(in the rows, 128 means zero)
Known rows, with every step that occurs
koseme > sovu > dilu > girop: [186 131 172 169 156 108 129 128 174 140 118 138 103 207 153 140 129 228
 120 109 151 150 112 131 112 150 102 115 131 162 119 126 173 121 103 105
 106 142 142 171 180 161 139 136 133 139  91 137 168  49 130 143 122 157
 221 108 104 132 142 147 173 152 139 171 115  85 160  90 118]
paze > sovu > dilu: [135 126 167 136 155 128 129 130 127 160 136 147 117 188 132 130 128 187
 124 127 143 159 141 124 110 118 139 112 146 116 133 122 147 117 115 104
 101 103 141 148 130 118 130 112 140 107  78 137 142  76 129 109 127 156
 185 117  94 128 128 161 190 163 154 150 130  72 152 109  92]
mikuni > tikozip > paze > sovu > figu: [141 158 180 144 124 110 119  91 140 134 102 140 112 193 106 102 102 107
 171 157 137 158 118 150 116  77 180 137 150 137 122 128 134 111  33 111
 131 113 129 112 128 152 183 120 123  97  60 153 148  66 145  58 100 144
 147 120 118 161 141 189 210 161 138 186 153 159 147 114 115]
murog > fiki > sovu > dilu > girop > paze: [209 163 165 117 105 101 131 136 176 105  95 145 111 214 147 135 104 196
 137  91 126 140 131 147 113 129  99 120 137 212  93 118 186 126 149 101
 124 120 106 168 171 136 134 141 130 139  90 154 197  17  97 131 172 142
 191 129 125 102 216 189 177 177 120 133 128  94 152 146 126]
dilu > sovu > figu > tikozip > mikuni: [ 83 132 136 150 178 155 127 178 174  90 137 161 133 181 124 108 141 199
 170 181 134 103 102 155 114  93 159 133 106 164 133 152 120 138  33  82
 105  97 138 140 130 129 104 117 105 107 100 157 169  97 124  67  79 120
 193  88 128 178 135 163 190 116  92 159 118 155 176  53 115]
sovu > dilu > girop: [164 148 140 146 125 129 133 130 171 131 135 134 100 167 156 135 140 205
 113 118 146 144 117 127 128 120  96 131 115 152 123 143 170 111 119 112
 107 131 139 168 162 143 134 122 120 141  85 116 159  95 113 147 158 142
 200 113 102 139 123 151 145 146 152 146 109  91 155 100 127]
mikuni > tikozip: [ 94 158 111 121 124 126 136 139 122 129 142 138 119 129 113 105 121 122
 157 122 131 118 119 129 130 109 132 146 128 145 136 144 132 123 135 138
 146 122 122 121 136 129 168 127 128 134 101 136 138 101 134 123 110 146
 118 156 135 156 122 137 154 131 161 174 132 157 130  97 134]
koseme > tikozip > figu > sovu > lefedag: [135  83 197 136 160  87 126 117 136 122 136 134 111 189  86 117 116 149
 181 148 169 139  91 185 114 112 156 132 132 156  71 132  99 113  84 111
  95 150 121 106 163  91 201 138 106 108 107 114 156  97 114  90 115 140
 176  99 147 147 144 134 176 119 139 150 149 136 189 104 126]
figu > sovu > lefedag > murog > fiki: [127  97 141 109  99 131 131 143 147 112  97 144 155 194 107 103 107 136
 120 137 101 164 122 190 117 143 137  94 122 184  91 114 123 118 101  93
  77 107  68 127  95 129 118 130 160  96 132 135 180 118 121 125 155 127
 142 156 158 132 168 136 180 123 142 150 106 113 170 151 129]
lefedag > murog > fiki > sovu > dilu > girop > paze: [200 134 165  98  77 124 108 133 179  99 106 149 133 210 147  87 110 204
 112  90 117 171 134 157 124 143 100 128 125 243 108 126 180 137 129  81
 101 108 103 152 145 153 107 123 134 155  96 160 205  43 100 131 165 132
 176 140 141  96 210 197 200 172 125 146 117 102 150 137 137]
dilu > girop: [153 137 129 130 118 121 125 134 172  94 125 126 112 152 146 136 134 160
 126 112 141 143 112 124 128 135 102 132 113 147 130 138 150 130 119 115
 116 139 133 160 162 144 128 136 115 145 111 127 146 110 123 133 135 131
 158 115 115 131 123 137 115 120 130 134 120 125 133 117 151]
figu > sovu > dilu > girop > paze: [195 168 146 148 136 112 105 125 187 149  86 149 103 237 125 124 131 197
 123 139 154 184 115 128 107 146 108 127 124 171  94 116 179 120 144 126
  81 138 152 157 188 132 127 110 124 112 109 137 146  56 114 110 172 118
 201  80 109 117 186 172 161 161 133 168 129 106 137  98 113]
dilu > sovu: [126 109 139 124 141 130 128 135 157 120 135 148 128 163 129 129 114 149
 133 132 121 155 113 121 122 144 128 105 122 144 130 125 144 146 126  96
 107 120 143 155 137 137 110 138 132 123 123 151 146  89 129 114 109 117
 155 109 128 130 137 147 158 131 120  89 115 137 158 104 151]
figu > tikozip: [ 76 161 113 120 132 146 122 131 119 108 136 145 130 137 108 113 136 138
 150 133 134 106 115 122 126 130 141 152 120 140 126 146  95 117 125 141
 125 121 124 122 146 133 136 111 120 144 128 124 116 126 134 102 137 149
 126 118 122 146 133 129 144 128 113 172 140 148 124 105 115]
sovu > paze: [159 172 130 129 152  97 100  88 128 143 111 115 129 143 118 132 117 102
 109 146 129 135 122 126 119 134 128 133 122 124 108 125 135 130 173 142
 125 143 116 135 117 146 170 129 132 105 111 146 109  76 127 122 140 152
 125 119 122 123 158 151 144 128 106 120 142 126 124 144 119]
paze > sovu > dilu > girop > figu: [161 115 201 154 145 121 136 144 150 118 118 142  92 228 156 110 135 184
 126 109 173 195 115 137 105  95 145  91 134 135 116 128 170 141  90  65
  89 113 154 170 165 116 123 106 110 130  57 142 185  73 114  96 143 158
 221  80  88 123 125 180 175 149 134 164 140  93 158 125  87]
lefedag > murog > fiki > sovu: [132  92 152  84  92 136 126 137 127  79 109 147 159 163 144  96 100 139
 128  94 100 130 133 159 131 144 134 115 131 222 132 122 128 147 106  70
 124  93  82 120 100 136  96 136 153 144 143 149 188  89 122 120 117 134
 129 177 155 103 178 152 173 141 128 129 111 114 142 149 141]
murog > fiki > sovu > koseme: [143 154 148 133 113 121 170 143 118  97 100 161 133 174 137 152  90 142
 136 110 105 103 122 146 100 146 121 100 143 183 110 109 122 142 181  78
 154 122 123 153 133 137 118 151 145 118 126 173 213  76 122 118 143 157
 154 155 150 108 210 154 178 162 128 116 146  80 132 172 105]
tikozip > figu: [141  96 167 130 128 124 136 122 129 118 140 121 118 124 132 119 124 130
 152 153 129 128 121 147 144  70 127 120 135 138 115 130 135 132 112  98
 141 118 146 103 132 122 134 123  85 135 120 113 147 148 121 102 129 107
 140 106 141 144 115 134 135 121 117 124 129 149 136 124 125]
mikuni > tikozip > figu: [106 124 151 121 125 124 147 133 126 115 158 137 110 126 118 102 114 125
 177 145 134 124 109 147 150  54 131 137 130 157 126 150 135 127 119 110
 155 114 138  99 146 120 176 119  84 139  98 118 153 123 125 100 116 127
 130 138 150 169 113 148 161 124 153 166 134 177 139  97 132]
tikozip > paze > sovu: [161 122 164 123 129 104 111  88 155 150  92 146 121 179 121 124 102  99
 148 140 131 164 145 137 103 125 154 136 154 120 128 111 132 122  90 121
 109 119 116 131 144 147 147 129 134 105  94 147 113  63 142  77 108 138
 136  99 123 128 146 175 162 162 117 149 141 125 134 143 143]
dilu > sovu > figu > tikozip: [ 90 153 167 152 149 152 120 133 137  83 141 151 123 183 110 109 127 165
 149 153 131 131  83 134 129 113 156 112 110 160 114 139 105 122  64  92
 112 113 151 133 127 144 116 111 112 129 108 154 159 117 135  75 126 123
 183  92 111 155 136 149 199 130  85 119 128 161 169  76 104]
murog > fiki > sovu > lefedag > gudusil: [150  95 166  94 101 114 160 137 131 130 103 193 177 173 132 158 102 125
 102  77 112 119 114 206 108 146 136 102 128 195 103  98 151 125  68  80
  97  95  67 172 112 120 126 175 161 114 135 119 191  64 116 134 125 157
 162 172 144 108 190 144 197 132 131 105 130 117 184 193 158]
sovu > dilu: [144 147 143 144 138 138 131 129 129 163 141 134 114 139 137 132 135 179
 113 137 131 129 133 130 130 118 120 125 130 138 121 133 147 111 131 129
 119 121 127 135 121 126 135 110 132 125  96 118 139 114 116 136 153 139
 169 129 120 136 132 140 159 156 146 141 122  96 152 109  99]
fiki > murog: [127 117 114 111  94 141  95 127 116  99 136 120 142 126 131 118 126 158
 117 111 137 147 133 132 129 143  98 160 119  84 132 130 129 136 144 119
 129 124 119 127 100 120 137 125 119 153 137 131 136 117 130 136 130 118
 131 143 145 133 166 135 140 134 139 132 118 115 138 109 141]
tikozip > paze > sovu > dilu: [179 138 177 136 137 115 120  88 156 182 107 149 112 188 129 131 104 154
 136 143 137 158 149 135  99 115 142 134 159 125 124 116 157 107  94 119
 103 106 111 139 133 146 154 114 141 104  66 133 123  37 128  84 135 147
 170 102 113 135 149 188 197 187 139 172 135  90 158 123 112]
murog > fiki > sovu: [141 119 154 106 118 117 148 144 117  85 101 146 137 165 147 138  96 134
 145  91 111 100 134 150 127 132 131 105 143 190 120 118 132 136 124  86
 147 105  86 141 129 126 116 151 146 128 138 150 178  64 119 120 129 149
 134 161 140 107 183 143 156 146 123 120 124 112 146 155 134]
fiki > murog > lefedag > gudusil: [127  87 131  87  73 158 127 126 137  99 121 184 194 126 128 134 169 137
  94  79 135 166 115 178 119 154 103 161  76 106 133 111 162 125  91 102
  88 104 134 138 107  95  94 127 136 153 155  83 131 148 128 146 140 133
 108 166 138 136 171 131 179 112 147 116 120 108 137 153 176]
dilu > girop > paze > sovu > koseme > tikozip: [169 163 162 139 138  93 134 112 175 105 128 163  94 237 101 127 126 176
 164 110 176 181 119 104  67 184 118 146 143 122 107 120  99 141 184 120
 107 179 179 167 214 125 188 149 113 125  49 193 182  66 126  92 109 161
 191  84 109 106 183 183 201 159 123 132 190  97 118 142 124]
dilu > girop > figu > sovu > koseme: [162 146 161 179 140 120 145 142 160  98  74 156 104 233 133 128 121 146
 131 139 163 174  82 149  84 134 134  80 116 156  92 112 142 156 157  67
 100 152 189 161 181 130 100 113 107 117 122 163 203 113 117  88 159 126
 214  79 122 122 172 161 151 132 118 167 155 111 122 136  91]
girop > paze > sovu > figu > tikozip > koseme: [116 164 156 139 148 119 144 113 155 138  88 182 118 219  75 114 121 149
 166 172 139 151 114 151  89 135 166 141 155 120 110 107  89 110  55 120
 122 127 201 112 132 141 154 103  90 132  73 182 152 112 128  34 128 122
 160  78  90 142 181 186 222 151  76 153 187 158 128 145  71]

Rows
[175 141 154 113 122 102 113 123 178 120 102 133 114 219 118 120 131 150
 140 111 149 196 131 116 107 143 123 135 135 127 116 111 155 142 133 115
 101 139 159 168 188 138 135 140 115 121  91 168 141  67 133  97 118 129
 158  81 102 102 160 180 153 140 109 139 151 120 110 142 140]  dilu > girop > paze > sovu
[130 104 127 100  81 159 138 140 141  86 130 146 151 136 140  93 118 125
 116 126  93 148 144 140 134 131 117 119 126 171 135 140 116 132 116  97
 125 105  77 113  90 133 101 131 136 136 124 142 178 155 121 133 139 123
 108 170 149 127 138 138 157 131 134 132  98 126 127 159 137]  lefedag > murog > fiki
[114 160 153 154 146 124 161 143 129 132 119 166 110 194  96 115  97 140
 173 177 140 137  88 149 111  84 131 107 131 167 108 126 125 134 164  87
 143 127 176 111 167 131 155 110  98 101 110 140 192 110 133  70 127 129
 168 128 150 172 160 157 202 148 159 191 152 141 130  92 100]  mikuni > tikozip > figu > sovu > koseme
[119  96 112 125 175 112 142 162 157 105 151 154 123 131 132 118 140 177
 190 130 168  90 150 140 105 140 143 175 122 136 143 164  97 138  88 129
 123 143  90 119 159  88 164 136 114 117  98 128 145  95 116 124  60 146
 149 128 144 151 125 131 137 114 142 165 133 119 144  89 149]  koseme > tikozip > mikuni
[ 78 148 125 155 159 153 131 169 150  94 126 146 132 145 119 109 155 185
 165 177 145  80 118 157 118  79 161 161 107 145 130 157 107 127  30 114
 122 102 122 113 118 124 123 105 102 109 109 131 152 133 127  84 101 131
 168 109 126 179 125 142 157 107 100 202 129 145 144  81  89]  sovu > figu > tikozip > mikuni
[187 145 144 152 188  63 138  80 163 178  68 154 127 192 106 163  93 135
 138 155 127 124 118 160  85 197 129 119 150 136 113  99 127 130 137 125
 136 170 161 131 141 177 174 146 118 121 102 182 134  31 135 102 100 150
 154 120 112 128 197 160 189 139  96 125 156 120 138 150 117]  tikozip > koseme > sovu > paze
[177 167 165 139 134 106 124 130 184 138 115 156  87 231 109  91 113 187
 169 158 160 180  98 146 128  72 112 134 128 198  92 138 185 117 135 106
 111 126 162 135 205 133 166 100  76 125  79 124 176  49 112  78 161 114
 201  94 127 161 167 189 196 160 155 206 136 152 152  68 120]  mikuni > tikozip > figu > sovu > dilu > girop > paze
[142 169 155 132 168  93 108  99 124 135 103 138 117 194  93 107  93 104
 165 175 144 144  88 149 126  76 142 119 128 172 100 132 146 134 145 110
 125 127 127 106 155 134 192 112  96  88 111 136 133  51 132  63 123 141
 146 120 135 164 165 167 193 125 141 183 146 166 136  90 112]  mikuni > tikozip > figu > sovu > paze
[196 172 142 139 112 118 111 122 187 151 124 134 104 179 135 123 142 193
 114 126 146 166 130 123 117 126  97 145 125 152 102 129 176 115 149 143
 106 140 145 157 170 142 149 117 109 143  80 133 147  77 108 130 181 123
 181  94 112 118 162 172 151 158 122 147 134 108 136 118 118]  sovu > dilu > girop > paze
[133 164 128 162 148 129 136 133 127 143  90 162 125 195 112 145 111 141
 121 164 132 141 103 130  89 158 127  98 135 139 107 107 120 134 173 106
 114 137 168 141 153 138 115 118 141  96 140 152 163 119 133 103 143 131
 163 113 131 132 179 139 166 152 135 151 145  94 116 120  93]  figu > sovu > koseme
[136 119 164 104 109  96 152 142 129 111 108 132 139 163 118 150  96 136
 144  90 104 103 121 191 124 128 143 105 138 180  83 110 139 119 112 102
 121 111  70 152 113 123 149 160 162 112 114 148 183  50 117 141 143 163
 150 158 155 110 192 145 163 134 124 110 128 102 184 173 129]  murog > fiki > sovu > lefedag
[154 165 152 140 127 112 134 122 135 163 109 159 124 202  93 130 115 141
 129 145 130 176 138 112  78 148 136 115 159  97 109  90 123 142 196 122
 117 138 189 148 155 136 145 133 129  94  89 193 158  92 137  89 130 135
 143  94 122 107 187 179 196 163 109 131 176  95  95 160  87]  girop > paze > sovu > koseme
[161 140 151  88 110 107  94 100 125  89  95 130 160 178 129 102  84 115
 111 110 100 136 127 159 120 152 135 127 118 219 114 119 139 153 148  89
 116 107  66 129  87 156 131 146 153 117 132 172 166  37 121 119 129 156
 126 166 150 100 208 173 194 144 108 123 122 111 138 162 133]  lefedag > murog > fiki > sovu > paze
[156 163 194 181 137 120  97  79 144 126  90 136 124 197 107 113 112 135
 159 165 139 115 102 157 104 129 169 148 143 160  96 119 106 106  22 127
 124 137 129 105 152 177 162 122 122 123 109 156 130  85 148  67 117 143
 164  93 123 150 166 153 197 153  69 207 151 164 151 111 103]  koseme > sovu > figu > tikozip > paze
[126  56 194 113 133 110 109 107 143 106 146 132 132 192  86  68 124 153
 168 150 162 167  97 196 119 126 152 140 115 185  83 136  90 127  65  93
  72 140 118  91 133 103 176 120 117 125 113 108 166 127 113  94 110 125
 166 117 160 147 146 142 199 118 148 159 134 141 184  97 139]  koseme > tikozip > figu > sovu > lefedag > murog
[143  94 173 139 156 121 130 123 124 117 104 137 120 183 115 116 115 134
 155 162 139 151 110 151 127  84 132 105 133 158 107 117 133 134 110  82
 117 115 149 106 149 112 113 117  98 103 152 112 144 128 126  74 124 101
 162 100 132 144 139 137 145 126 127 152 128 141 140 108 121]  tikozip > figu > sovu
[220 142 154 156 151  82 151 112 225 185  82 170 100 226 121 151 114 221
 140 135 144 160 127 155  88 193  92 122 153 160 106 107 168 114 113 121
 117 163 194 160 188 169 158 129 105 157  71 163 175  29 111 112 136 123
 209  90 104 124 198 182 193 173 113 147 152 109 150 127 119]  tikozip > koseme > sovu > dilu > girop > paze
[128 153 150 162 161 115 138 120 120 112 118 175 113 203  97 135 112 156
 156 142 166 132 100 122  76 186 131 132 131 140 108 126  77 135 163 120
 115 171 150 130 178 112 161 123 136 108 122 154 169 109 129  97 118 156
 174 121 130 129 178 133 189 151 145 155 159  94 128 109 107]  figu > sovu > koseme > tikozip
[119 134 180 131 132 126 117  95 127 121  89 162 124 200 105  87 115  79
 178 138 154 158 122 146  94  97 194 136 144 134 112 124 102 129  75 112
 107 110 114 112 159 130 141  97 110 128  94 155 122  70 136  34 127 151
 141  69 121 142 155 188 180 153  83 197 171 171 132 145 104]  girop > figu > tikozip > paze > sovu
[201 105 184 180 166  94 180 127 195 155  84 168  91 222 151 138 117 206
 148 131 161 153 108 180  86 156 126  85 142 160 107 116 165 126  73  67
 116 154 189 154 173 155 129 115  94 169  68 158 206  52 105 109 133 138
 232  87  98 131 165 175 185 152 116 157 145 111 168 128  96]  tikozip > koseme > sovu > dilu > girop > figu
[114 153 153 117 128 125 107  91 141 133 104 167 127 190 103 112 111 110
 173 144 139 139 129 130 104 128 163 162 142 131 127 126 100 109  89 135
 106 112 106 124 159 150 155 112 125 122 102 151 103  55 150  51 113 157
 128  95 116 148 149 175 187 164 104 197 151 148 133 121 126]  figu > tikozip > paze > sovu
[124 133 150 149 157 119 147 127 160 110 163 177 107 183 114 132 109 173
 156 131 149 136 104 112  85 188 126 115 130 138 118 135  83 143 173  99
 120 163 157 153 174 124 164 148 124 127  86 177 185  92 121 111 100 145
 184 109 134 130 164 148 211 154 132  82 146 111 162 100 131]  dilu > sovu > koseme > tikozip
[118 136 167 141 159 111 149 125 124 116 148 173 107 191 101 132 118 158
 157 124 165 139 122 108  72 171 143 133 147 110 125 126  72 139 156 109
 123 156 162 147 167 112 180 140 132 108  67 172 177  96 135  95  95 175
 173 114 112 126 150 153 209 152 147 134 171  81 130 128 103]  paze > sovu > koseme > tikozip
[ 86 140 163 147 162 136 161 124 138 117 100 181 116 202  93 127 124 166
 166 168 137 131 105 163 101 131 167 131 144 126 131 124  78 106  23  91
 122 115 187 123 120 143 135 106  99 134  74 160 166 125 133  43 109 138
 177 100  83 158 148 163 222 138  98 151 163 137 146 121  74]  paze > sovu > figu > tikozip > koseme
[154 124 177 169 161 127 124 139 114 153  90 146 114 208 132 106 124 146
 125 145 159 163 110 147 105 104 160  89 135 156  91 118 157 133 107  88
  92 113 141 124 135  98 105  83 128 109 122 126 160 104 111  99 162 127
 191  91 117 125 155 153 163 150 132 170 134 113 153 111  67]  girop > figu > sovu > dilu
[118 110 134  93  82 142 116 129 135  80 129 120 158 116 119 125 170 153
 130  95 132 147 122 160 135 136 108 167  85  93 116 125 146 118 133 123
 111 120 141 120 109  90 123 120 138 153 136 109 121 139 129 149 156 144
  93 158 150 144 176 135 146 110 141 128 122  91 137 128 147]  fiki > murog > lefedag
[ 85 152  99 117 145 133 166 128 152 131 116 185 124 142 100 134 122 141
 162 152 124  98 111 153 111 163 126 156 133 138 137 132  86 101 104 131
 135 131 157 118 136 144 142 105  95 167 114 135 135 120 124  85 132 132
 131 121 117 162 153 143 168 136 113 150 151 156 131 121 114]  figu > tikozip > koseme
[116 139 129 151 166 145 140 186 184 105 132 162 109 182 149  96 160 220
 172 134 174 113 113 161 106  74 139 152 102 172 125 171 158 131  79  94
  98 106 118 149 174 112 118  85  84 145  76 120 173  73  99  97 137 151
 220  83 120 178 122 175 148 126 119 233 128 128 159  68  98]  sovu > dilu > girop > figu > tikozip > mikuni
[178 151 163 154 174  77  99  88 130 156  98 117 132 191 111 140 103 126
 116 136 137 133 119 129 106 164 137 116 141 134 103 108 142 142 159 134
 122 158 124 137 148 164 175 149 138 103 113 166 114  35 143 117 108 162
 145 120 120 119 179 148 175 134 100 142 145 116 133 134 113]  koseme > sovu > paze
[163 110 179 185 164 101 165 110 156 149  81 156 120 187 117 152 114 173
 147 162 129 127 109 176 103 159 145  94 155 133 116 108 116 120  26  89
 146 151 195 121 118 163 134 133 114 133  99 164 180 118 130  96 102 116
 182 114 104 137 161 141 196 137  98 127 149 128 155 138  96]  tikozip > koseme > sovu > figu
[208 130 210 155 130 107 121  99 178 143  92 149  92 225 149 114 118 144
 146 124 167 195 124 156  92  96 149 114 142 143 105 121 177 127  77  82
  88 117 131 159 173 140 141 106 107 124  54 140 162  36 115  72 154 145
 217  62 104 126 145 211 183 172 118 185 145 114 158 136 113]  tikozip > paze > sovu > dilu > girop > figu
[173 108 197 156 171 104 131 120 168  89 142 159  79 227 131 111 129 219
 170 143 191 155  95 144 117 108 107 135 121 189 100 153 135 119  85  80
  95 150 142 133 203 102 170 116  84 134  87 105 183  85 104  87 132 137
 238  91 108 151 136 148 184 149 157 171 127 111 179  61 128]  koseme > tikozip > figu > sovu > dilu > girop
[114 145 186 147 150 141 132 146 142 104 131 161  96 235 131  94 144 185
 155 115 178 172  98 131 103  92 153 117 127 146 113 144 140 128  94  79
  88 103 150 160 184 119 131  94 104 144  57 140 171  71 122  73 150 181
 225  72  83 144 125 181 189 148 119 199 145 116 154  94  79]  paze > sovu > dilu > girop > figu > tikozip
[143 142 193 177 157 126 128 136 146 109 119 151  99 229 135 101 134 206
 152 107 174 144  91 141 104 126 143 115 126 176 101 136 148 129  92  88
 102 133 149 149 200 144 138 100 105 160  83 143 178  55 122 100 143 174
 229  79 104 144 147 162 184 143 105 219 141 131 158  87  79]  koseme > sovu > dilu > girop > figu > tikozip
[131 160 173 150 126 141 100  95 170 107 116 152 122 185 108 112 110 127
 150 175 126 133  91 146 119 108 159 134 120 167 102 132 112 109  38 104
 108 116 130 125 134 166 139 115 113 124 102 152 142  80 133  53 131 112
 168  75 127 158 157 173 206 157  72 144 136 182 175  95 116]  dilu > sovu > figu > tikozip > paze
[125 132 155 132 154 133 166 199 171  58 100 178 117 216 170 106 127 227
 188 101 154  83 116 184 106  81 145 129 113 231 115 159 163 141  75  52
 112  84  75 162 173 108 105 107 103 144  83 142 228  12  96  89 131 175
 231 111 133 154 180 191 176 140 111 222 126 113 176  98  98]  murog > fiki > sovu > dilu > girop > figu > tikozip > mikuni
[146 147 145 151 158 130 116 134 130 160 106 149 123 199 125 132 122 179
 115 150 143 147 119 135 115 135 133 108 128 154 110 123 154 116 120 113
  97 116 131 135 134 121 116  99 149 100 127 114 141  89 121 114 150 134
 185 116 111 134 153 136 171 160 154 166 114  89 151  88  95]  figu > sovu > dilu
